In the rows, zero is written as 128.
Known rows, with every step that occurs
zavumaf -> dosu -> voza -> bupakod: [118  82 143 179 194 152 113 139 150 183 120 114 132 131 153  93 170  68
 145 119]
pemum -> nadas -> dosu -> zavumaf: [ 86 166 151 135 139 120 116 111 123 142 110 164  88 197 138 106 125 140
  95 171]
nadas -> pemum -> zavumaf -> dosu -> voza: [114 113 168 148 160 169 130 129 119 184 110 151  75 161 110 148 132  94
 137 138]
pemum -> zavumaf -> dosu -> voza -> bupakod: [114  89 159 170 190 162 104 133 148 178 112 101 122 137 142  89 159  65
 121 122]
runi -> voza -> bupakod -> pemum -> nadas -> dosu: [121 141 126 111  92 113 145 121 114 122 111 140  86 161 150 143 157 159
  76 173]
voza -> runi: [111 115  76 115 129 119 148 132 163 124 172  99 174  98 160 135 122 184
 164 142]
nadas -> pemum: [147 170 121 122  75 126 121 105 124  99 123 118 140 100 168 178 146 119
 174 116]
bupakod -> pemum: [133 175 115  92  84 113 114 151  84  88 149 106 200  83 119 149 135 125
 116  90]
bupakod -> pemum -> zavumaf -> dosu -> voza: [110 114 167 138 163 165 128 145 104 179 118 149  95 156  95 139 128  96
 119 130]
zavumaf -> dosu -> voza: [105  86 141 155 176 154 143 144 115 196 124 176 101 165 114 130 146 102
 169 136]
zavumaf -> pemum -> nadas -> dosu -> voza: [106 103 148 116 138 141 137 115 120 181 125 188  52 179 120 145 119 142
 123 167]
bupakod -> pemum -> nadas: [144 137 153  71  66  78 130 120 105  95 130 116 127  96 119 155 112 133
  73 145]
zavumaf -> dosu -> voza -> runi: [113  89 103 151 178 142 161 144 167 178 162 136 121 123 148 147 128 167
 164 158]
nadas -> dosu -> voza -> bupakod: [107  90 135 149 186 156 100 136 146 172 129 122 124 146 161  86 169 105
 127 135]
dosu -> zavumaf -> pemum -> bupakod -> voza: [160 145 103 124 110 116 125 131 102  58 110 185 143 159  65  93  91 159
 162  78]
runi -> voza -> bupakod: [143 115  66 159 170 123 126 142 126 143 113 114 165 102 188  71 168 125
 152 128]
runi -> voza -> bupakod -> pemum: [164 170  92 129 130 113 116 161  94 108 132  99 192  62 160 118 156 125
 105 100]
nadas -> dosu -> zavumaf -> pemum: [105 199 125 172 105 127 128  84 125 136 111 148 122 153 128 144 102  92
 162 103]
bupakod -> voza: [126 128  94 112 125 131 127 145  97  95 129 170 187 177  95 105 135 195
 172  87]
dosu -> zavumaf -> pemum -> nadas: [134 153 157 124  82  82 134  77 132 125 107 139  88 124 124 146  79 100
 112 143]

Rows
[141 139  83 136 134 122 152 131 160  86 147 150 132 144 117 123  97 213
 148 129]
nadas -> dosu -> zavumaf -> pemum -> bupakod -> voza -> runi
[109 148 167 162  91 158 144 100 130 129  89  93 107 158 112 168 150  66
 137 120]
nadas -> pemum -> zavumaf -> dosu
[163 124  80 114 121 119 149 141 159  70 156 134 149 113 127 135 110 219
 158 125]
nadas -> pemum -> bupakod -> voza -> runi
[152 148 111 121  85 105 123 106 119  64 112 146 116 107  89  97  75  78
 157 104]
dosu -> zavumaf -> pemum -> bupakod
[121  87 132 146 190 144  93 141 143 168 134 114 148 116 161  77 155  92
 136 119]
dosu -> voza -> bupakod
[107 145 170 161 110 154 131 122 121 126  99  73 138 141  99 141 155  56
 102 103]
voza -> bupakod -> pemum -> zavumaf -> dosu
[120 170 160  89  98 148  80 128 104  89 123  48 166 101 106 111 118  97
  54 101]
voza -> bupakod -> pemum -> zavumaf
[152 130 162  89  84  80 117 119 121 100 127  91 130  86 136 139 126 113
  60 140]
voza -> bupakod -> pemum -> nadas
[120 109 115 109 154 131 151 142 158 156 169 138  98 124 150 159 116 206
 108 179]
bupakod -> pemum -> nadas -> dosu -> voza -> runi
[129 105 167 175 181 163 103 126 153 171 108  97 110 127 154 112 162  63
 122 122]
nadas -> pemum -> zavumaf -> dosu -> voza -> bupakod
[124 114 125 149 163 152 151 133 170 168 150 119  98 119 149 166 120 160
 141 160]
nadas -> pemum -> zavumaf -> dosu -> voza -> runi
[154 121 100 105  59 103 134 105 119  53 118 134 127  93  85 110  86  81
 172  99]
zavumaf -> pemum -> bupakod
[136 129 145 106  57  84 145  77 131 117 116 126  99 113 121 158  88 105
 124 135]
zavumaf -> pemum -> nadas
[128 120  72 120 142 124 150 144 153 107 166 132 180 132 133 128 121 231
 165 123]
bupakod -> voza -> runi
[118 114 125 137 167 149 150 148 156 165 159 114 120 111 133 157 116 162
 123 150]
bupakod -> pemum -> zavumaf -> dosu -> voza -> runi
[154 122 169  91 107  88 114 127 121 120 129 111 113  89 134 139 119 116
  56 147]
dosu -> voza -> bupakod -> pemum -> nadas
[145 163 129 118 112 116  97 149 109  95 142  74 205  66 145 127 154  98
  99  85]
voza -> bupakod -> pemum
[152 108  92  92 109 119 127 148  98  49 121 179 159 164  68  83 116 183
 161  91]
pemum -> bupakod -> voza
[110 108 151  97 141 139 129 137 107 171 133 184  65 172 120 143 130 158
  98 172]
bupakod -> pemum -> nadas -> dosu -> voza
